Every row comes from one small tree of marks. The marks that hang from a mark follow it in brackets, in the order of their numbers. Every link used is in the known rows. Which tree was each row made from?
Known rows
J_14(J_305(J_27(J_294) J_779(J_708))): [-0.06  0.05 -0.19  0.04  0.08  0.26 -0.15 -0.04 -0.13 -0.06  0.00 -0.19
 -0.32 -0.49 -0.49  0.35  0.07  0.24 -0.04 -0.16 -0.01 -0.12  0.29 -0.25]
J_305(J_14 J_27(J_294(J_395) J_708) J_779): [ 0.03 -0.02 -0.12 -0.18  0.05  0.08 -0.24 -0.02 -0.26 -0.06  0.01 -0.14
 -0.29 -0.53 -0.47 -0.32 -0.04  0.20 -0.13 -0.21  0.24 -0.03  0.22 -0.20]
J_294(J_27(J_14 J_779)): [ 0.08  0.12 -0.08 -0.14  0.11  0.13 -0.11 -0.01 -0.01  0.06 -0.10 -0.18
 -0.50 -0.28 -0.06  0.18  0.06  0.20 -0.09 -0.23  0.26 -0.08  0.23 -0.23]
J_294(J_14 J_395(J_27)): [-0.08  0.14 -0.06 -0.06  0.05  0.06 -0.04  0.08 -0.05  0.10 -0.20 -0.26
 -0.29 -0.30 -0.10 -0.64 -0.02  0.14 -0.17 -0.05  0.37 -0.08  0.08  0.08]
J_779(J_305(J_14(J_27)) J_708): [-0.05  0.12 -0.24 -0.15  0.08  0.17 -0.10 -0.02 -0.02  0.06 -0.13 -0.23
 -0.28 -0.32 -0.17  0.34 -0.11  0.26 -0.04 -0.12  0.23 -0.02  0.28 -0.18]
J_14(J_27): [ 0.02  0.17 -0.10 -0.07  0.07  0.02 -0.08  0.01  0.10  0.02 -0.07 -0.25
 -0.30 -0.07 -0.02  0.22 -0.07  0.23 -0.09 -0.07  0.12 -0.02  0.01 -0.23]
J_305(J_14(J_27(J_294)) J_779): [ 0.06  0.09 -0.15 -0.17  0.06 -0.01 -0.22  0.00 -0.02 -0.05 -0.05 -0.20
 -0.26 -0.36 -0.26  0.08 -0.08  0.12 -0.03 -0.20  0.17  0.01  0.12 -0.30]
J_305(J_14 J_27): [ 0.10  0.14 -0.10 -0.17  0.09  0.11  0.00 -0.03 -0.11 -0.04 -0.09 -0.11
 -0.31 -0.09 -0.18  0.14 -0.08  0.35 -0.12 -0.10  0.24  0.01  0.07 -0.30]
J_294(J_14(J_27(J_708 J_779)) J_395): [-0.13  0.09 -0.06 -0.19  0.06 -0.04 -0.27  0.10  0.00  0.20 -0.04 -0.23
 -0.32 -0.47 -0.12 -0.39  0.00  0.04 -0.12 -0.12  0.31 -0.24  0.13 -0.11]
J_294(J_14(J_305) J_27 J_395): [-0.16  0.14 -0.15 -0.08  0.06  0.12 -0.04  0.18 -0.01  0.20 -0.21 -0.25
 -0.45 -0.48 -0.09 -0.22  0.06  0.17 -0.14 -0.25  0.22 -0.19  0.19  0.01]
J_14(J_27(J_294) J_305): [-0.16  0.14 -0.16  0.04  0.05 -0.16 -0.10  0.06  0.12  0.07 -0.05 -0.33
 -0.33 -0.31 -0.16  0.23  0.00  0.22 -0.03 -0.16 -0.06 -0.09  0.12 -0.17]
J_27(J_294(J_395)): [-0.10  0.12 -0.24 -0.01  0.04 -0.16 -0.14  0.00 -0.05 -0.03 -0.01 -0.34
 -0.27 -0.25 -0.18 -0.30  0.03  0.23 -0.17 -0.14  0.15 -0.07  0.00 -0.04]
J_294(J_14): [-0.12  0.20 -0.20 -0.16  0.09  0.03 -0.10  0.00  0.00  0.08 -0.17 -0.24
 -0.30 -0.19 -0.01 -0.01 -0.01  0.20 -0.16 -0.11  0.28 -0.07  0.10 -0.13]
J_779(J_305(J_14 J_27(J_294(J_395))) J_708): [-0.06  0.02 -0.31 -0.05  0.06  0.08 -0.07 -0.04 -0.26  0.01 -0.03 -0.23
 -0.26 -0.53 -0.46 -0.19 -0.03  0.35 -0.10 -0.15  0.19 -0.07  0.31 -0.02]
J_14(J_27(J_708) J_305): [-0.18  0.13 -0.07 -0.06  0.05  0.00 -0.15  0.06  0.14  0.12 -0.08 -0.26
 -0.38 -0.26 -0.06  0.33 -0.05  0.23 -0.06 -0.12  0.07 -0.09  0.18 -0.24]
J_27(J_14 J_294 J_305 J_708 J_779): [-0.18  0.09 -0.19 -0.10  0.09 -0.15 -0.23 -0.03 -0.02  0.17 -0.01 -0.24
 -0.42 -0.55 -0.22 -0.02  0.05  0.09 -0.17 -0.27  0.11 -0.12  0.35 -0.11]
J_395(J_27(J_14 J_294 J_305 J_708 J_779)): [-0.12  0.07 -0.07 -0.01  0.08 -0.11 -0.17 -0.01 -0.02  0.12 -0.08 -0.24
 -0.42 -0.58 -0.27 -0.24  0.02  0.05 -0.15 -0.22  0.17 -0.07  0.40 -0.02]
J_27(J_305 J_708 J_779): [-0.15  0.15 -0.19 -0.09  0.08 -0.05 -0.20  0.06  0.05  0.05 -0.04 -0.21
 -0.43 -0.27 -0.13  0.27  0.02  0.09 -0.22 -0.17  0.19 -0.14  0.11 -0.22]
J_395(J_14 J_27(J_305 J_708 J_779)): [-0.12  0.11  0.03  0.00  0.09  0.04 -0.20  0.17  0.05  0.09 -0.08 -0.31
 -0.38 -0.38 -0.03 -0.05 -0.03  0.05 -0.22 -0.13  0.31 -0.05  0.13 -0.12]
J_779(J_305(J_14) J_708): [-0.13  0.14 -0.34 -0.17  0.09  0.16 -0.11 -0.04 -0.08  0.00 -0.15 -0.24
 -0.30 -0.28 -0.16  0.36 -0.06  0.29 -0.11 -0.11  0.33 -0.02  0.26 -0.18]
J_27(J_294(J_14 J_395) J_305): [-0.21  0.13 -0.29 -0.04  0.06 -0.15 -0.10  0.10 -0.05  0.21 -0.10 -0.30
 -0.31 -0.54 -0.19 -0.57  0.03  0.09 -0.24 -0.23  0.12 -0.18  0.15  0.14]
J_294(J_395): [-0.07  0.15 -0.18 -0.09  0.05  0.02 -0.09  0.03 -0.02  0.01 -0.05 -0.28
 -0.31 -0.12 -0.02 -0.23  0.01  0.26 -0.18 -0.05  0.25 -0.09 -0.07 -0.10]
J_395(J_27(J_294 J_708)): [-0.09  0.11 -0.08  0.06  0.05 -0.11 -0.17 -0.04 -0.01 -0.11 -0.11 -0.34
 -0.28 -0.27 -0.27  0.00 -0.05  0.18 -0.15 -0.16  0.17  0.11  0.23 -0.09]
J_779(J_305(J_27(J_294(J_14 J_395))) J_708): [-0.15  0.04 -0.33 -0.01  0.07  0.09 -0.09 -0.02 -0.23  0.13 -0.09 -0.27
 -0.25 -0.65 -0.43 -0.34  0.04  0.27 -0.14 -0.13  0.16 -0.15  0.41  0.12]
J_294(J_14 J_27(J_305 J_708) J_395): [-0.10  0.10 -0.13 -0.09  0.07  0.12 -0.10  0.14 -0.05  0.25 -0.19 -0.23
 -0.44 -0.59 -0.18 -0.25 -0.02  0.06 -0.27 -0.35  0.21 -0.10  0.30  0.09]
J_395(J_27): [ 0.02  0.18 -0.07  0.01  0.06  0.06 -0.02  0.00  0.04 -0.09 -0.17 -0.27
 -0.32 -0.05 -0.07  0.03 -0.04  0.23 -0.14 -0.02  0.26  0.06  0.04 -0.13]

Write each row's tree
[-0.07  0.14 -0.05 -0.11  0.07 -0.01 -0.14  0.09 -0.01  0.02 -0.14 -0.18
 -0.39 -0.35 -0.22  0.00 -0.06  0.05 -0.18 -0.17  0.36 -0.07  0.18 -0.19]  J_395(J_27(J_305(J_14) J_708 J_779))
[-0.19  0.01 -0.12 -0.05  0.01 -0.03 -0.28  0.09  0.00  0.10  0.01 -0.28
 -0.35 -0.60 -0.29 -0.17  0.01  0.08 -0.05 -0.18  0.05 -0.16  0.21 -0.14]  J_14(J_27(J_294(J_395) J_708) J_305(J_779))
[-0.05  0.09 -0.24 -0.20  0.08  0.01 -0.21  0.06 -0.05 -0.02 -0.18 -0.20
 -0.50 -0.39 -0.21  0.44 -0.02  0.18 -0.12 -0.26  0.39 -0.02  0.36 -0.26]  J_294(J_27(J_708 J_779(J_305(J_14))))
[-0.12  0.06 -0.07 -0.11  0.04  0.21 -0.16  0.14 -0.10  0.19 -0.20 -0.17
 -0.37 -0.64 -0.23 -0.59 -0.03 -0.05 -0.23 -0.14  0.36 -0.14  0.27  0.08]  J_294(J_14 J_395(J_27(J_305(J_779) J_708)))
[-0.01  0.09 -0.27 -0.14  0.10  0.26 -0.02 -0.06 -0.17 -0.01 -0.12 -0.15
 -0.31 -0.30 -0.31  0.34 -0.06  0.38 -0.09 -0.09  0.26 -0.02  0.33 -0.19]  J_779(J_305(J_14 J_27) J_708)
[-0.20  0.10 -0.22 -0.20  0.08 -0.08 -0.25  0.07  0.05  0.18 -0.15 -0.23
 -0.39 -0.47 -0.10  0.11 -0.01  0.09 -0.07 -0.09  0.29 -0.17  0.37 -0.16]  J_294(J_14(J_27(J_708 J_779(J_305))))
[ 0.00  0.09 -0.10 -0.06  0.05  0.11 -0.15  0.05 -0.05  0.00 -0.10 -0.28
 -0.41 -0.29 -0.16 -0.01 -0.01  0.20 -0.20 -0.26  0.24  0.01  0.14 -0.10]  J_294(J_27(J_708) J_395)
[ 0.02  0.02 -0.14 -0.06  0.07  0.10 -0.24 -0.08 -0.15 -0.11  0.00 -0.17
 -0.31 -0.37 -0.41  0.18  0.00  0.21 -0.12 -0.17  0.09  0.03  0.26 -0.28]  J_305(J_27(J_294 J_708) J_779)
[-0.04  0.13 -0.23 -0.22  0.07 -0.04 -0.06  0.04  0.04  0.08 -0.16 -0.21
 -0.34 -0.23 -0.04  0.24 -0.12  0.26 -0.05 -0.08  0.25 -0.01  0.20 -0.20]  J_779(J_305(J_14(J_27)))
[-0.02  0.05 -0.11 -0.20  0.06  0.00 -0.33 -0.02 -0.05 -0.04 -0.04 -0.21
 -0.27 -0.44 -0.33  0.14 -0.10  0.09 -0.05 -0.26  0.19  0.05  0.23 -0.31]  J_305(J_14(J_27(J_294 J_708)) J_779)
[-0.27  0.10 -0.25 -0.08  0.06 -0.22 -0.27  0.11 -0.06  0.20 -0.04 -0.28
 -0.36 -0.67 -0.29 -0.50  0.07 -0.02 -0.23 -0.26  0.20 -0.25  0.22  0.04]  J_27(J_294(J_14 J_395) J_305 J_708 J_779)
[-0.09  0.11 -0.26 -0.06  0.06 -0.22 -0.13  0.03 -0.04 -0.08 -0.15 -0.27
 -0.35 -0.37 -0.28 -0.06 -0.01  0.17 -0.08 -0.08  0.36 -0.03  0.27 -0.13]  J_395(J_27(J_294 J_779(J_305(J_14))))
[-0.09  0.13 -0.06  0.10  0.09 -0.15 -0.16  0.16  0.04  0.04 -0.04 -0.37
 -0.33 -0.42 -0.13 -0.18  0.02  0.06 -0.19 -0.16  0.17 -0.05  0.09 -0.05]  J_395(J_14 J_27(J_294 J_305 J_779))
[-0.17  0.10 -0.11 -0.13  0.08  0.18 -0.20  0.15  0.05  0.07 -0.08 -0.27
 -0.38 -0.32  0.08  0.18  0.04  0.20 -0.09 -0.07  0.23 -0.10  0.04 -0.27]  J_395(J_14(J_305(J_779)))
[-0.29  0.08 -0.16 -0.10  0.08 -0.10 -0.17 -0.04  0.01  0.18 -0.07 -0.29
 -0.41 -0.50 -0.15  0.03  0.04  0.25 -0.07 -0.23  0.08 -0.07  0.39 -0.11]  J_27(J_14(J_305) J_294 J_708)
[-0.03  0.03 -0.11 -0.12  0.05 -0.07 -0.15 -0.02 -0.20  0.00  0.01 -0.21
 -0.28 -0.43 -0.40 -0.34 -0.05  0.29 -0.15 -0.22  0.20 -0.01  0.18 -0.14]  J_305(J_14 J_27(J_294(J_395) J_708))
[-0.10 -0.01 -0.04 -0.18  0.05  0.31 -0.17  0.07 -0.08  0.20 -0.13 -0.16
 -0.54 -0.65 -0.15 -0.14  0.06  0.13 -0.08 -0.27  0.25 -0.14  0.39 -0.11]  J_294(J_27(J_14(J_305(J_779)) J_708) J_395)
[-0.19  0.09  0.02  0.05  0.06  0.20 -0.17  0.20 -0.01  0.09 -0.01 -0.36
 -0.33 -0.47 -0.11 -0.32  0.07  0.15 -0.10 -0.05  0.32 -0.23  0.04 -0.07]  J_294(J_395(J_14(J_305) J_27(J_779(J_708))))
[-0.09  0.13 -0.13  0.01  0.09  0.23 -0.09  0.02 -0.04  0.00  0.00 -0.16
 -0.39 -0.30 -0.32  0.40  0.09  0.28 -0.06 -0.07  0.10 -0.25  0.14 -0.31]  J_14(J_305(J_27(J_779(J_708))))
[-0.06  0.05  0.00 -0.12  0.09  0.20 -0.27  0.15  0.05  0.17 -0.04 -0.24
 -0.35 -0.48 -0.01  0.16 -0.10  0.05 -0.15 -0.19  0.15 -0.02  0.17 -0.20]  J_395(J_14(J_27(J_305(J_779) J_708)))
[-0.01  0.14 -0.14 -0.13  0.07  0.06 -0.16  0.13 -0.05  0.09 -0.13 -0.23
 -0.43 -0.40 -0.15 -0.27  0.08  0.09 -0.17 -0.22  0.34 -0.19  0.09 -0.08]  J_294(J_14 J_27(J_779) J_395)
[-0.13  0.15 -0.29  0.06  0.09 -0.04 -0.20  0.00 -0.01  0.00  0.02 -0.30
 -0.31 -0.43 -0.35  0.27  0.08  0.09 -0.18 -0.24  0.05 -0.16  0.14 -0.14]  J_27(J_294 J_305 J_779(J_708))
[-0.03  0.15 -0.14  0.00  0.09  0.13 -0.14  0.05  0.08  0.09  0.01 -0.22
 -0.33 -0.33 -0.21  0.34  0.00  0.08 -0.13 -0.16  0.07 -0.21  0.10 -0.21]  J_14(J_27(J_305 J_779(J_708)))
[ 0.05  0.16 -0.17 -0.08  0.11  0.24 -0.13  0.07 -0.05  0.01 -0.11 -0.18
 -0.43 -0.41 -0.31  0.42  0.00  0.09 -0.17 -0.37  0.23 -0.11  0.20 -0.23]  J_294(J_27(J_305(J_14) J_779(J_708)))
[-0.10  0.16 -0.15 -0.08  0.11  0.15 -0.16  0.08  0.04  0.22 -0.07 -0.20
 -0.32 -0.51 -0.21  0.13  0.00  0.01 -0.12 -0.20  0.13 -0.26  0.20 -0.13]  J_294(J_14(J_27(J_305 J_779(J_708))))
[-0.14  0.08 -0.12 -0.17  0.08  0.26 -0.22  0.11 -0.02  0.12 -0.25 -0.17
 -0.48 -0.57 -0.19  0.28  0.04  0.06 -0.10 -0.31  0.24 -0.09  0.39 -0.20]  J_294(J_14(J_305(J_779)) J_27(J_708))
[ 0.00  0.03 -0.17 -0.12  0.06  0.10 -0.16  0.02 -0.21  0.05 -0.05 -0.16
 -0.28 -0.54 -0.39 -0.53  0.05  0.15 -0.13 -0.13  0.19 -0.13  0.19 -0.05]  J_305(J_27(J_294(J_14 J_395)) J_779)
[ 0.05  0.08 -0.07 -0.12  0.12  0.31 -0.10 -0.12 -0.13  0.05  0.02 -0.12
 -0.36 -0.34 -0.26  0.13  0.06  0.28 -0.07 -0.10  0.20 -0.16  0.26 -0.25]  J_305(J_27(J_14 J_779(J_708)))
[-0.15  0.13 -0.15 -0.09  0.06  0.06 -0.12  0.20  0.00  0.19 -0.15 -0.24
 -0.50 -0.51 -0.13 -0.24  0.12  0.10 -0.12 -0.23  0.28 -0.31  0.15 -0.08]  J_294(J_14(J_305) J_27(J_779) J_395)
[-0.21  0.05 -0.10 -0.04  0.06 -0.14 -0.29  0.08 -0.07  0.06  0.04 -0.43
 -0.24 -0.41 -0.07 -0.36 -0.01  0.21 -0.20 -0.20  0.21  0.01  0.08 -0.05]  J_27(J_294(J_395(J_14)) J_708)
[-0.27  0.10 -0.07 -0.15  0.04  0.00 -0.16  0.14  0.05  0.30 -0.12 -0.26
 -0.36 -0.54 -0.08 -0.32 -0.02  0.13 -0.09 -0.14  0.18 -0.23  0.22 -0.02]  J_294(J_14(J_27(J_708) J_305) J_395)
[-0.12  0.14 -0.07 -0.19  0.09 -0.03 -0.28  0.05  0.05  0.14 -0.09 -0.21
 -0.33 -0.36 -0.12  0.04 -0.02  0.07 -0.09 -0.15  0.26 -0.16  0.19 -0.23]  J_294(J_14(J_27(J_708 J_779)))
[-0.04  0.12 -0.24 -0.05  0.09  0.34 -0.15 -0.01 -0.04  0.01 -0.08 -0.19
 -0.33 -0.36 -0.23  0.37  0.01  0.09 -0.18 -0.17  0.14 -0.10  0.13 -0.18]  J_27(J_305(J_779(J_708)))
